What can hang from each mark:
k_532: k_571 k_918
k_995: k_718 k_918
k_918: k_518 k_532 k_995
k_518: k_571 k_718 k_918
k_718: k_679 k_995
k_571: k_518

Every row comes from one small tree of marks. Brackets hold a mark, then the marks that hang from it, in the order of their numbers. Every link used is in the known rows. Which tree was each row made from?
Known rows:
(k_571 (k_518 k_718)): [-1.21  0.45 -4.08  3.13  3.81  5.10  2.28 -4.03 -1.04 -0.66 -0.39  0.56
  1.52  2.65 -2.65 -0.06 -0.22  3.50  4.54  5.62  1.85]
(k_532 k_918): [ 2.07 -0.33 -0.47  0.79  6.79  4.54  1.52 -3.71 -0.41 -2.46 -0.85  1.51
  0.91 -0.53 -2.70 -0.98  3.68 -1.15  4.63  3.06  0.49]
(k_518 k_571 (k_718 k_679) (k_918 k_532 k_995)): [ 2.92 -0.50 -7.21  5.58 -1.58  5.21  4.04 -1.48  3.80 -3.27 -0.87 -1.96
  1.35  5.02 -3.01  1.82  0.71  3.52  0.85  5.47  2.85]
(k_995 (k_718 k_679) (k_918 (k_518 k_571))): [-3.18  0.33 -4.71  1.42  0.33  5.79  3.35 -0.94  0.11 -5.15 -0.44 -2.32
  2.75  0.34 -6.43 -0.63 -2.86  1.67  1.82  4.52  1.52]
(k_518 k_571 (k_718 k_679 k_995) k_918): [ 1.91 -0.14 -5.70  4.97 -1.50  4.16  3.74  1.94  1.92 -4.68 -0.72 -1.22
  1.50  6.32 -5.57  1.20 -0.73  4.37  5.00  6.52  5.34]
(k_995 k_918): [-3.16  0.57 -3.53  1.28  4.04  4.47  1.07 -2.83 -0.24 -3.09 -0.91  1.91
 -0.18 -2.57 -3.24 -0.04  0.69 -0.70  4.33  2.50  0.63]
(k_532 (k_918 (k_518 k_571 (k_718 k_679)) k_995)): [ 0.41 -0.41 -3.18  1.56 -0.86  5.09  4.31 -3.19  2.12 -1.20  0.72 -2.98
  1.48  3.08 -5.29 -0.58  0.19  2.29  3.36  4.56  0.98]
(k_518 k_571 (k_718 (k_995 k_918))): [-4.64  1.72 -5.93  2.03 -1.74  5.14  4.43 -0.34  1.43 -3.38 -0.81  0.12
 -0.42  3.28 -7.26  0.56 -2.43  3.13  4.86  5.23  4.83]
(k_532 (k_571 (k_518 (k_718 k_679))) k_918): [ 2.43 -1.57 -3.96  2.20  7.51  3.99  0.58 -3.35 -0.57 -1.04 -0.35 -3.26
  0.89  2.91 -5.91  0.06  0.21  4.85  2.18  7.89  0.47]
(k_532 k_571): [-2.39 -0.15 -2.85  0.73  4.11  2.55  0.20 -0.90  1.06 -1.57 -0.02 -1.39
  0.63 -0.98 -5.34 -0.65  0.71  2.27  2.24  4.17 -2.66]
(k_532 k_571 (k_918 (k_518 (k_718 k_679)) k_995)): [ 1.07 -1.17 -3.67  1.42  2.31  2.38  3.02 -3.38  2.58 -0.89  0.44 -4.51
  0.29  1.87 -6.98 -0.85  0.82  2.74  1.96  4.49 -1.96]
(k_718 k_679 k_995): [-0.26  0.43 -4.20  4.15  2.25  1.35  3.40  0.56  1.57 -4.59  1.70 -0.25
  0.66  0.37 -4.32  0.67  2.10  0.21  5.61  3.69  3.01]
(k_571 (k_518 (k_918 (k_995 k_718)))): [ 1.32  1.16 -3.21  3.38  2.26  5.47  3.57 -3.23  0.17 -1.60 -0.98  1.36
  2.54  1.72 -2.09  0.85  2.17  1.27  6.41  3.66  1.88]
(k_518 (k_718 k_995)): [-1.78  1.62 -4.51  3.41  0.85  2.80  4.92 -1.21  1.52 -3.28 -0.35  0.95
 -0.66  2.73 -4.97  0.08  0.85  1.72  6.04  3.97  3.09]
(k_995 (k_918 (k_532 k_571))): [-1.25 -0.44 -5.98  1.18  6.22  3.57 -0.18 -3.24  1.09 -2.78 -2.05 -0.72
  0.84 -2.58 -4.56  0.13  0.32  0.36 -0.67  2.66 -0.71]
(k_918 (k_518 (k_718 k_995))): [-1.37  1.12 -4.54  2.43 -0.38  2.19  3.91 -1.84  0.78 -2.09 -0.51 -0.46
  2.60  2.62 -4.96 -1.47 -0.65  1.39  5.01  2.57  1.95]
(k_995 (k_718 k_679) k_918): [-2.16  1.01 -4.08  3.01  4.20  4.59  3.89 -1.71  0.39 -6.66 -0.20  0.01
 -0.99 -1.24 -4.86  0.62  0.50 -0.08  3.45  4.65  1.86]
(k_718 k_679 (k_995 (k_918 k_532))): [ 0.23  0.18 -7.30  4.25  4.51  2.29  2.46 -1.17  1.74 -5.68  0.00 -0.02
  0.73 -0.89 -3.96  1.15  1.41 -1.21  2.89  2.40  4.34]
(k_718 k_679 (k_995 (k_918 k_518 k_532))): [ 0.38 -0.19 -7.54  3.57  3.37  1.68  2.00 -1.64  1.80 -4.61 -0.36 -1.03
  3.25 -0.58 -4.37 -0.03  0.22 -1.30  1.99  1.40  3.53]
(k_532 (k_571 k_518) k_918): [ 1.70 -1.12 -2.09  0.19  8.60  4.42 -0.60 -3.64 -1.18 -0.09 -0.90 -1.57
  2.55  0.59 -4.91 -0.85  1.29  2.75  3.19  5.27 -0.62]
(k_918 (k_518 k_571) k_532 (k_995 k_718)): [-1.38  2.05 -5.43  1.26 -2.10  5.34  5.70 -3.03  3.16 -2.32 -0.61 -2.42
  4.26  1.39 -4.46 -1.05  0.16  0.43 -0.05  1.69 -0.07]
(k_918 k_995): [-3.02  1.18 -2.47  1.93  0.25  3.63  3.81 -2.85  2.54 -1.22  1.29  1.18
 -0.92 -1.31 -2.58  0.48  3.16 -0.21  5.50  1.90 -0.84]

Write each row's tree:
[ 0.26 -0.11 -4.91  2.99  1.74  3.96  1.64 -2.63  1.15  0.41 -0.94 -1.61
  0.96  2.97 -4.65  0.73 -0.12  5.19  3.79  5.44 -0.18] : (k_532 (k_571 (k_518 k_718 (k_918 k_995))))
[-0.81  0.01 -5.86  1.18  1.08  2.00  1.75 -3.57  3.66  0.14 -0.26 -3.22
  3.27 -1.10 -4.26 -1.15  0.87  0.65 -0.96  0.80 -3.26] : (k_918 k_518 (k_532 k_571) k_995)
[ 1.46 -0.05 -3.91  1.41  6.37  3.36  1.97 -3.02 -0.30 -0.89 -0.89 -1.89
  1.34  3.37 -7.01 -0.29  0.43  3.79  4.50  6.19  2.56] : (k_532 (k_571 (k_518 (k_718 k_995))) k_918)
[ 3.56  0.08 -5.04  3.96  4.07  4.89  1.36 -4.50  0.65 -0.14 -1.50  1.32
  3.80  1.52  0.18  1.02  2.99  0.60  3.61  2.34  1.78] : (k_571 (k_518 (k_918 k_532 k_995)))
[ 5.73 -1.13 -6.75  6.08  5.74  4.65  0.97 -3.43 -0.68 -2.65 -1.97 -0.35
  3.65  4.24 -0.63  1.18  0.62  3.09  1.78  5.76  3.27] : (k_571 (k_518 (k_718 k_679) (k_918 k_532)))
[-3.32 -0.66 -5.71  2.06 -0.52  5.32  1.95 -1.55  0.44 -2.88 -0.59 -1.97
  2.02  1.63 -5.59 -0.48 -3.80  3.02  1.72  4.88  1.48] : (k_995 (k_918 (k_518 k_571 (k_718 k_679))))
[ 1.52 -1.47 -7.40  3.34  3.45  1.78  1.05 -2.31  2.05 -2.23 -1.08 -4.79
  3.43  1.97 -5.07 -1.14 -1.43  3.36 -3.01  4.33 -2.02] : (k_918 (k_518 (k_718 k_679)) (k_532 k_571))
[-0.24 -0.87 -8.48  3.56  6.52  3.91  0.15 -3.68  0.40 -2.52 -1.35 -2.33
  0.94  0.81 -4.69  1.09 -1.59  3.52 -1.03  5.90  1.14] : (k_995 (k_918 (k_532 (k_571 (k_518 (k_718 k_679))))))
[-0.07  0.83 -6.34  3.58  2.70  2.65  4.91 -2.19  4.36 -4.11  0.56 -3.68
 -0.11 -0.44 -5.57  0.97  2.47  1.29 -0.68  4.21 -1.74] : (k_918 (k_532 k_571) (k_995 (k_718 k_679)))
[ 3.69  0.16 -4.46  3.75  2.60  3.88  2.29 -3.40  2.70 -2.33 -1.80  1.59
  1.97  0.21 -0.30  0.56  4.25 -1.05  2.77  0.80  0.36] : (k_518 (k_918 k_532 k_995))
[ 0.31  0.89 -7.11  3.88  3.66  3.41  4.05 -3.27  2.91 -2.63  0.75 -3.73
  1.47  0.69 -4.82  1.24  1.55  2.60 -0.27  5.29 -0.66] : (k_918 (k_532 (k_571 k_518)) (k_995 (k_718 k_679)))
[ 0.77  0.37 -2.96  0.38  0.85  4.65  3.44 -2.13  0.43 -1.98 -1.16 -1.41
  3.34  4.02 -6.20 -1.77 -0.63  1.66  4.49  3.88  3.40] : (k_532 (k_918 (k_518 k_571 (k_718 k_995))))
[ 1.65 -0.14 -8.49  4.55  5.26  1.94  1.59 -1.75  1.44 -2.13 -0.26 -3.28
  2.51  2.92 -5.55  0.82 -0.21  4.13 -0.01  5.99  2.06] : (k_918 (k_532 (k_571 (k_518 (k_718 k_679 k_995)))))
[-1.93  1.78 -3.33  3.61  0.27  3.69  6.31 -1.78  2.80 -4.34  1.88 -0.81
 -1.54 -0.28 -4.20  1.03  3.02  0.23  4.63  4.04  0.13] : (k_918 (k_995 (k_718 k_679)))
[-1.10  1.41 -4.80  3.61  2.74  3.79  3.46 -2.58 -0.53 -1.22 -0.09  0.65
  1.58  3.46 -4.12  0.39 -0.30  3.17  6.37  5.20  4.11] : (k_571 (k_518 (k_718 k_995)))
[-1.17  1.21 -6.38  2.41  4.26  2.85  2.66 -2.29  1.37 -3.99 -1.38  1.67
  1.03 -1.27 -3.95  0.14  1.57 -1.86  3.72  1.22  3.78] : (k_718 (k_995 (k_918 k_532)))
[ 0.77 -0.03 -3.65  3.01 -0.67  6.15  2.31 -0.47  0.66 -2.90 -2.32  0.20
  1.88  4.81 -3.75  0.29 -0.91  4.20  3.59  5.76  2.18] : (k_518 k_571 k_718 k_918)
[ 1.04 -0.19 -8.06  3.78 -0.87  3.17  3.65 -0.71  2.25 -3.31 -0.41 -3.47
  4.84  4.45 -5.14 -0.62 -2.02  2.96 -0.13  4.14  3.30] : (k_918 (k_518 k_571 (k_718 k_679 k_995)) k_532)
[-1.28  0.29 -7.43  2.01  5.47  2.97  0.88 -2.25  0.72 -2.02 -1.35 -0.35
  2.44 -0.41 -5.64  0.66 -0.24  0.99  2.40  2.86  3.13] : (k_718 (k_995 (k_918 (k_532 (k_571 k_518)))))
[-0.83  0.70 -6.63  1.75  3.03  2.41  2.25 -2.67  1.21 -3.22 -1.83  0.80
  3.50 -1.10 -4.27 -0.71  0.21 -1.92  2.77 -0.05  3.12] : (k_718 (k_995 (k_918 k_518 k_532)))
[ 2.19 -0.32 -5.21  5.95  1.46  4.59  3.00 -2.96  0.60 -1.22  0.19 -0.16
  0.86  3.98 -1.92  1.74  1.18  3.67  5.30  5.71  2.65] : (k_571 (k_518 (k_718 k_679) (k_918 k_995)))
